Known rows, with every way that one mark hangs from another:
{momig gozu {koloz {nenop notag}}}: [-14 -21   0 -11  -4   6  -9 -14  45  17  13   9  18  -1 -17  -1 -16   7
   1 -30  -9   7   5  23  12 -15   4  -7  11 -15 -15 -11  25   8 -21 -33
   0  32 -23  -5 -17 -18  13  13]
{notag momig {nenop guka}}: [  9  37 -39   5  28 -36  12  20  13   3 -10  24  19   6  14  -4  44   0
 -18 -10  12   0 -46  12 -14  -3  28  26 -39  -6  10   5 -13  -9 -20   4
 -31  18  -1  23  31  22 -20  -5]
{diraz {nenop guka}}: [  4  13 -33   5  20 -29   0  -7  17  12 -20   9  14  -5  17   0  27  -8
 -19  -1  18   6 -14   1   0  -4   8  36  -9  -8  -8   1  -6   4  -5 -12
 -21  26  -4   7   9  14  -7   2]
{buzogi {nenop diraz {notag {momig gozu}}}}: [ -1  -4  19  -6  31 -16  23 -18  34   4   1  -8  -5  -6  40 -36  31 -14
  -6  -1  -8 -21 -21  21   4 -14  18  22 -19 -12 -10   8  10  23 -17 -10
 -11  59  18   2   1 -21  -8 -17]
{diraz nenop}: [  3   3 -33  -5  13 -20  -5  -5  17  10  -2  12   5  -7  11  -6  17 -11
  -2  -4   9   7  -8   1   4   2  -7  25   4 -11   2  -3  -5  17   6 -10
 -17  18  -9 -10  -5   5 -11   5]
{momig {gozu biri} {koloz nenop} notag}: [-10 -31  -9 -29 -12  17 -26 -18  48  15   9  12  23   0 -36  11 -33   3
  -9 -16  19   2  18  26  -1 -23  -3 -11  18  -7 -12 -26  41   3  -6 -36
   5  21 -17  -6 -13   5 -12  -6]
{momig {notag nenop}}: [ 13   0 -33  -2   8  -5 -17 -16  22  -8 -18  11  12   1  -4   2  -4   2
  -9   2  23  -2   3  20 -15 -11  31   9   4   7  17 -13  -9  15  21  -5
 -28  12   2   5  14   9 -16 -25]
{notag {momig gozu} {nenop buzogi diraz koloz}}: [ -2  22 -10 -13  48 -48   0  -1  23  24  23  10  34   4  32 -27  16 -16
 -10  -4  -9  12 -32  23 -10  -4  18  61 -24 -32  22 -10  -2  20 -49   4
 -40  26 -23 -12  -3  -3   0  21]
{notag {momig gozu {koloz {nenop buzogi diraz guka}}}}: [ -9   2 -11   1  24 -20  16   4  25  18  22   9  25  -4   5  -7  20   2
 -12 -22 -13   6 -30  21   7 -14   2   8 -11 -16   6 -18  24 -12 -48 -21
  -1  22 -25   4  -4  -1  -4  22]
{momig {gozu biri} {koloz nenop}}: [-19 -23   3 -31 -14  13 -17  -3  36  24  21  13  11   1 -33   8 -31  -1
   3 -18   0  10   9  10   6  -7 -20  -8   6 -19 -25  -4  35  -2 -17 -24
   9  18 -18  -5 -17  -3   0  17]
{buzogi nenop}: [  1 -16   7  -3   0   0  14  -8  15   3  -3   3  -3   5  15 -19   3 -13
   9   3  -3   2 -13   1 -10  -8   1   3 -13  -5   1  13   5  17  18   8
  -9  19  13   7 -10  -9 -13  -2]
{biri {gozu {momig {koloz {nenop buzogi guka}} notag}}}: [  1  -7  -3 -17  27  -8  -3 -24  26  11   8   4  26  14 -15  16 -10   8
   4 -14  17   1  -4   3  -4 -13   3 -18  10   3 -29   8  10  -5  -1  -4
 -15  15 -12   0 -12  24 -23  10]
{momig {gozu biri} koloz {notag {nenop diraz guka}}}: [  3  -8 -21 -27  10  -2 -27 -20  49  15  -8  16  27 -10 -19  18 -22  -2
 -29   7  28  -3  16  38   2 -17  27  18  -5  -9 -24 -21  22   0 -31 -38
 -17  40  -5  17  16  14  -5 -18]
{guka gifug {momig {gozu biri} notag} {nenop buzogi}}: [ -4  -9 -15 -55  26   7  -9   2  -4 -27  -1 -11  13 -27  -1 -56 -18 -15
 -55  -1  -5  11 -21   4  -6  -2  -8  20  10  -6  56 -22 -11 -15 -17 -15
 -24 -13 -41 -16 -24  -6 -38 -55]
{guka gifug {nenop buzogi diraz koloz notag}}: [ -3   0 -16   1  59 -31   9 -25   6  13  -4 -24  11 -27  37 -50 -12 -23
 -51  -9 -13   5 -29   3  17  17  46  41  26 -20  31 -15 -10  37 -22   1
 -35  15 -12 -34  -5 -43 -12 -40]
{nenop buzogi {notag momig}}: [ 14  17  -3  21  31 -39   5 -27  23  12   8  -4  42   3  16 -21  27   5
  -7 -23 -12 -19 -24  16  18 -13  26  46 -20  -9  13 -14  -3  -4 -18  -7
  -5  60  -1   1 -12  -2  12  -3]
{diraz {nenop buzogi {guka gifug {momig gozu}} koloz notag}}: [ -4  24 -14   3  40 -52  -1 -24  30  22 -22  -6  60  -5  39 -35  34 -10
 -50 -15   8   2 -31   4   3  -9  22  73 -14 -18   9 -12  -2  11 -31 -22
 -30  48 -25 -12 -26  -8   3  -3]
{gifug {guka {momig gozu} {nenop buzogi notag}}}: [ 10 -12  -1 -26  10 -22  -8 -15  -7 -19 -16 -10   1  -6  22 -33   2  -7
 -47  -2 -17  15 -33  18   0  -5   2  -6   1  12  18 -22 -10  -2 -37 -11
 -16  22 -35   4 -17 -13 -13 -27]
{notag momig {nenop diraz {guka gifug} koloz}}: [ -6  42 -28   9  55 -53  24  16  12  18 -12  10  25  -7  43 -21  45 -10
 -47  -3  11   1 -59  11 -15   8  43  37 -25 -13  12   0  -4  14 -43   6
 -40   8  -4   3  27  -7 -24  -6]
{guka {momig koloz} {nenop notag}}: [ 16  -4 -35   1  34  -4 -20   4  15   1   8 -19 -13 -27  -5 -23  16   8
 -33 -15 -26   7 -30  30  19  -5  20 -12  17 -13  49 -17   3  11 -13 -27
  -6  22 -28  -9  18  -3 -21 -28]
{guka gifug {momig gozu koloz {notag nenop}}}: [-14   2 -21 -30   9   6   4  11  19 -20 -10  13  29 -27   0 -30   4   3
 -54  -7   1   5 -25  15  -8  -5   1 -13   4   7  29 -20  -1 -14 -26 -32
 -20 -13 -40   4 -23 -19 -27 -31]
{notag {momig gozu koloz} {nenop buzogi guka}}: [  9  22 -41   1  28 -40   4   3  32  20   9  32  52   2   3  -3  19  -1
 -14 -18   0  15 -38  26   0 -12  25  44 -41 -22  11 -12  -3 -18 -47 -14
 -31  36 -25  29   6  19   3  18]
{gozu biri {momig {koloz {nenop diraz guka}} notag}}: [ -6 -16  -3  -6  26  -3  -3 -22  31  23  16   1  16   3  -9  16 -10  -1
 -19  -8   1   2   4  10  -1 -13  12 -24  21  -9 -28   3  20   5   1  -5
  -6  19   1   2   9  19 -34   2]
{nenop buzogi diraz guka}: [  0  14   6  24  49 -41  14 -42   9  24 -15 -20  20  -7  37  -9   0  -6
 -32  17 -13   4 -11  13   5  -5  37  56 -13  -9  -6   4 -11  -8 -35  10
 -19  45  10  21  24  -8  17   6]
{guka gifug {momig {gozu biri} koloz} {nenop buzogi diraz}}: [-12  -9 -18 -43  46  -6   0   1   4  -1  18 -14   0 -43   8 -50 -20 -19
 -59   3 -30  20 -32  10  16  14  -5  14  16 -22  42 -14  -2  -6 -46 -17
 -18   0 -42 -13 -11 -28 -29 -32]
{diraz {nenop buzogi koloz notag}}: [  7   9 -22  16  32 -48 -15 -33  35  35  -1  -3  46   2  28 -19  19 -11
 -12 -17   5   3 -13   9  11  -5  19  66   2 -24  10 -15   2  36  -4 -11
 -24  52 -13 -26 -25  -5   8  13]

Rows:
[  4  -7  -1  -9  -5 -18   2  -8 -11 -21 -29  -3   3  -3  20 -11  15   3
 -50   8   2   5 -34  13 -15  -6  -3 -36   4  33  10 -24   2  -7 -22  -7
  -2  -1 -21  11 -12  -8 -26 -19] : {gifug {guka {momig notag}}}
[ -5   5   3 -45   0  -1 -24  -6  27  -3 -23  13  37   7  -8  -5 -16 -12
 -33   6  45  -6  13  12 -22 -16  15  38 -16  -4 -15 -13  11   0 -17 -21
 -26  12  -8   1  -6  17 -10 -32] : {momig {gozu biri} {notag {nenop {guka gifug} koloz}}}
[ -4  -2 -23 -11  62 -20   2 -11  -5  -4  -4 -33  10 -34  36 -60  -3 -16
 -72   5 -19  17 -42  12  -6   7  28  20  33 -10  78 -29  -7  24 -21  -3
 -34 -17 -38 -35  -7 -32 -41 -43] : {guka gifug {momig notag} {nenop buzogi diraz koloz}}
[-16 -24 -14  -9  12   5   0 -26  46   8 -11   5  25 -13  -5   0 -19   3
 -34 -14  10   6   5  32  -1 -22  26  -7  22  -1  -7 -28  27   4 -27 -39
 -13  21 -21   3  -2 -18  -6 -11] : {momig gozu {koloz {nenop diraz {guka gifug}}} notag}
[  1  -1 -27 -15  26  -2  11   1  -1 -17 -15  -4  -8 -27   9 -38  -2 -13
 -40 -17   2  -4 -22  -5  15  16  31   4  17  -1  19  -6 -18  13   1  -9
 -24   1  -8 -15   3 -26 -24 -60] : {guka gifug {nenop notag}}
[  2   2   9 -32  36  -9  -8 -14  17   3   9  -1   9  13   1   7  -3  -3
   4   2  23  -5   3   2 -12  -5   2 -10  10   0 -29  14   3  14  -4   3
 -26   5  -5 -15  -5  21 -26   1] : {biri {gozu {momig {notag {nenop diraz koloz}}}}}
[  7  -2 -55  20  28 -17  -2 -23  39  14 -23  15  26 -21   1  13  -5   5
 -41  -1  18   1 -13  34   2  -5  56  -1  13   5   4 -22   4  14  -9 -24
 -27  24   0  19  28  -6 -17 -22] : {momig koloz {notag {nenop diraz {guka gifug}}}}
[  4  -8  11 -35   5 -20 -16   0  -8 -10 -16 -14  -4  -3  19 -28   6 -10
 -56   0  -2   8 -33  14  -5  -2  -2 -14   3   9   7 -22   9   8 -41 -16
  -7  11 -32 -10 -15  -9 -21 -29] : {gifug {guka {momig {gozu biri}} {nenop koloz notag}}}
[  5  -1 -14 -11  30  -3 -22  18 -11   1  10 -28 -14 -11   7 -32   9  -5
 -30  -2 -21  22 -29  12  -9  -1   3  -1  18 -18  64 -14   4  20 -12  -4
 -13 -21 -37 -30   6   1 -27 -13] : {guka momig {nenop koloz}}
[  7  -4  -8 -24  37 -12  -7 -25  26  11  16   7  18   4  -8  14 -12   0
   7  -1  13   0   0  10   1  -6   6 -12  11  -2 -28   9   2   6  -6  -2
 -24  19  -9  -3  -7  20 -21   7] : {biri {gozu {momig koloz {notag {nenop buzogi diraz}}}}}
[-14 -13  -7  15  36 -13  25 -19  18  20  18   3  25  -3  15  -3  -6   0
 -16 -19 -29  23 -14   4   3  -3  19 -20  23 -12 -11   9  -5   5 -13   3
 -21   6 -18   4  -7 -12 -13  24] : {gozu {momig {koloz {nenop buzogi diraz {guka gifug}}}}}
[ 10  23 -28  14  38 -48  -6 -30  32  17 -20  -3  38  -6  28 -21  38  -1
 -31 -11   2  -2 -25  12   8 -13  23  65 -17 -11   9  -5 -13   1 -11 -17
 -25  66  -9   6  -1   7   3  -4] : {diraz {nenop buzogi {guka momig} notag}}
[-12  18  29   3  48 -26  -3 -11  12  16 -21 -37  20  -7  44 -17  25  -1
 -62  19   3  -1 -14  25 -18 -18  32  32  -3  -9   7 -14  22   8 -60 -19
 -14  13 -15  -8  17  -5   1  -3] : {nenop diraz {guka {momig gozu notag}} koloz}
[  3 -13  -9 -17   6 -25  -5 -20   9  -8 -18   4  16  -9  21 -11  -1   0
 -51   7  -7  15 -31  29  -8  -7   4 -20   2  19   7 -29   1  -3 -43 -16
 -13  18 -33  16 -15 -16 -15  -9] : {gifug {guka {momig gozu koloz {notag {nenop buzogi diraz}}}}}
[  4   2   9 -29  39 -15  -8 -23  17   7  11  -2  19  14   2   4  -8  -4
   6   1  18  -2   1   3 -10  -6   4   2   8  -3 -24  12   0  13  -5   7
 -30  11  -8 -15 -11  21 -21   5] : {biri {gozu {momig {notag {nenop buzogi diraz koloz}}}}}
[-18  27  18  22  64 -54  20 -25   1  29 -18 -33  47 -12  59 -38  14  -8
 -74  13 -17  11 -43   3  -9   2  37  57  -6 -13  24  -6   2   2 -56   7
 -24  14 -16  -6  -4 -28   2   5] : {nenop buzogi diraz {guka gifug momig} koloz}
[ 16  -1 -10  -9  35 -25 -22 -10  12  20  18 -16  21  -2   7 -29  -1 -15
 -16 -19  -7   4 -18  15  12  -6  23  47   1 -31  32 -23  11  22 -22 -10
 -15  29 -20 -29  -7   6  -3 -15] : {guka {nenop buzogi koloz {notag {momig {gozu biri}}}}}
[  2  14 -16   8  42 -44 -12 -27  21  31   4   0  21   4  28 -16 -13 -14
  -9   9  -9  18 -16  16  -9   7  35  55  -2 -24  18   4 -14  39  -8  21
 -44  26  -1 -10   9 -15   4  15] : {notag {nenop buzogi diraz koloz}}
[ -9  -2  30  -9  31 -18   7 -15  24  18 -16 -22  10   2  40 -29  17 -16
 -36  19   4  -3 -21  15 -22 -19  17  28 -17 -13  -1   6  25  21 -23  -5
 -14  31   8   1   3  -7 -17  -8] : {buzogi {nenop diraz {guka {momig {gozu biri} notag}} koloz}}
[-15 -19  -5  -4   0  -3  -4 -19  37  25   9  12  33   4 -14   2 -26   3
  -6 -23 -11  23  -1  18   5 -17   3   9   1 -18  -9 -10  19  -7 -28 -23
  -6  26 -28   8 -16  -9  18  27] : {momig gozu {koloz {nenop buzogi guka}}}
[ -7   3  15  -9  13 -11  19 -10  31   1 -25   0  22  -5  20 -33  24  -6
 -40  -6   6 -17 -30   7  -2 -14  19  17 -31  -2 -16  13  12  -5 -12 -17
  -7  50  10  21  -8 -13 -15 -31] : {buzogi {nenop {guka gifug {momig {gozu biri} koloz}} notag}}
[-12   6   4  24  46 -39  10 -52  38  24 -18 -19   9   6  28 -25   4   4
 -21 -15 -14  -1 -18  15  -2 -12  45  42   3  -7  -4  11  -4  18   0  12
 -24  66  12  -1  22 -28   6  -3] : {koloz {nenop buzogi diraz guka notag}}
[ 11  19 -52  18  51 -50   8  -8  31  31  24  21  25 -12  18  -8  19  -4
  -9  -8 -18  10 -46  31  10   4  31  31 -16 -22  26 -10  -6  14 -31   3
 -31  36 -10  11  20  -4 -12  18] : {notag {momig koloz} {nenop buzogi diraz}}
[ -5 -18 -40  31  29 -18   5 -42  43  24 -13   1  32 -14   3   2 -16   9
 -36 -14   1   8 -17  29   2 -13  47  -4  28   3  14 -27  18  13  -1 -17
 -14  28  -7   6   9 -21 -15  -7] : {momig {koloz {nenop buzogi diraz {guka gifug}}} notag}
[-22   1  -2  -3  20 -16  12 -23  19   1 -20  -4  28   7  11 -34  -4   4
 -32 -18  -8  15 -27   0 -22 -15  12  22  -1   1  22   1  -5  -8   2   7
 -25  15 -19   2 -11 -18 -14  -6] : {koloz {nenop buzogi {guka gifug {momig gozu notag}}}}
[  0  -3   4 -48  -5   4 -36  -8  30  -1  -6  12  28  10 -15  -2 -23 -12
 -11   6  37  -5  23  17 -19 -18   5  33  -8 -10  -9 -15  15  11  -8 -20
 -22  14  -9  -9 -10  20  -7 -21] : {momig {gozu biri} {notag {nenop koloz}}}
[  6 -11 -16 -11  29 -11 -13 -24  30  23  25  11  27   0 -10  16 -18  -5
 -10   0   0   5   6  15   3  -6  14  -5  13 -15 -20   1   4   8  -1  -2
 -18  25   0   5   4  23 -28   3] : {gozu biri {momig koloz {notag {nenop buzogi diraz}}}}
[-15   9  33   0  41 -27  25 -18  29  11 -27 -23  18  -6  58 -49  32 -14
 -51   4  -2 -13 -34  12 -11 -13  36  34 -19  -9  -6   9  13  23 -31 -11
 -21  46   8  -1  -6 -32  -8 -24] : {buzogi {nenop diraz {guka gifug {momig gozu}} koloz notag}}
[ -6  17  19  34  55 -54   6 -40  10  46 -11 -30  41   2  49 -11   0 -10
 -41  14  -9  11 -17  13  -3  -5  46  67  -6 -21   3  -7   9  16 -47  10
 -20  32   1  -4   9 -12  21  23] : {nenop buzogi diraz guka koloz}
[ -1  16  -8  15  15 -13   4   5   5   6 -20  -7  17  -6   6   4  25  14
 -40   1  -3   3 -25  11  -3 -11  17  -1 -15   3   5  -1   7 -25 -28 -17
   2  11 -11  25  18  11  -4   0] : {nenop {guka {momig koloz}}}
[  1  24 -29   6  41 -32  -1  -6  22  11 -18   3  -2 -11  20  -5  16   1
 -32  12  -4   9 -27  23  -9   3  37  23 -14  -8   6  14 -18   8 -20   3
 -37  30   2  23  45  -3  -9  -6] : {notag {nenop diraz {guka {momig koloz}}}}
[-10 -11 -24  32  26 -23   6 -31  34  38   4   0  16  -6   2   6 -13   6
 -16 -15 -18  18 -21  20  10  -4  27   2  15 -12   2  -5  15  11 -11  -4
  -7  31  -6   8  13 -19   1  23] : {momig {koloz {nenop buzogi diraz guka}}}
[ 17  -5 -24  -1  55 -24  -7 -23  21  13  20 -17  -2 -23  16 -27   1 -12
 -17 -11 -24   3 -17  31  28  -3  35  35  10 -27  28 -19  -2  20 -33 -15
 -21  47 -13 -12  17 -11  -2 -20] : {guka {nenop buzogi diraz {notag {momig gozu koloz}}}}
[  5  -8   0 -26  20   3  -6 -10  18   3  15   6  16   6 -18  20  -6   5
   8  -8  20  -6   4   3   1  -8  -6 -32  12   5 -32   6  13  -4  -3 -10
  -7   2 -11  -4 -13  27 -24   4] : {biri {gozu {momig koloz notag}}}
[  5   0  -7 -26  21 -10 -15 -32  33  -6 -18   6  29   0  10  -9 -16  -8
 -19  10  18   3  18  31 -14 -25  30  49 -11  -5   0 -14 -11   2 -23 -18
 -40  35  -9  12   7   6   9 -19] : {momig gozu {notag {nenop buzogi diraz guka}}}
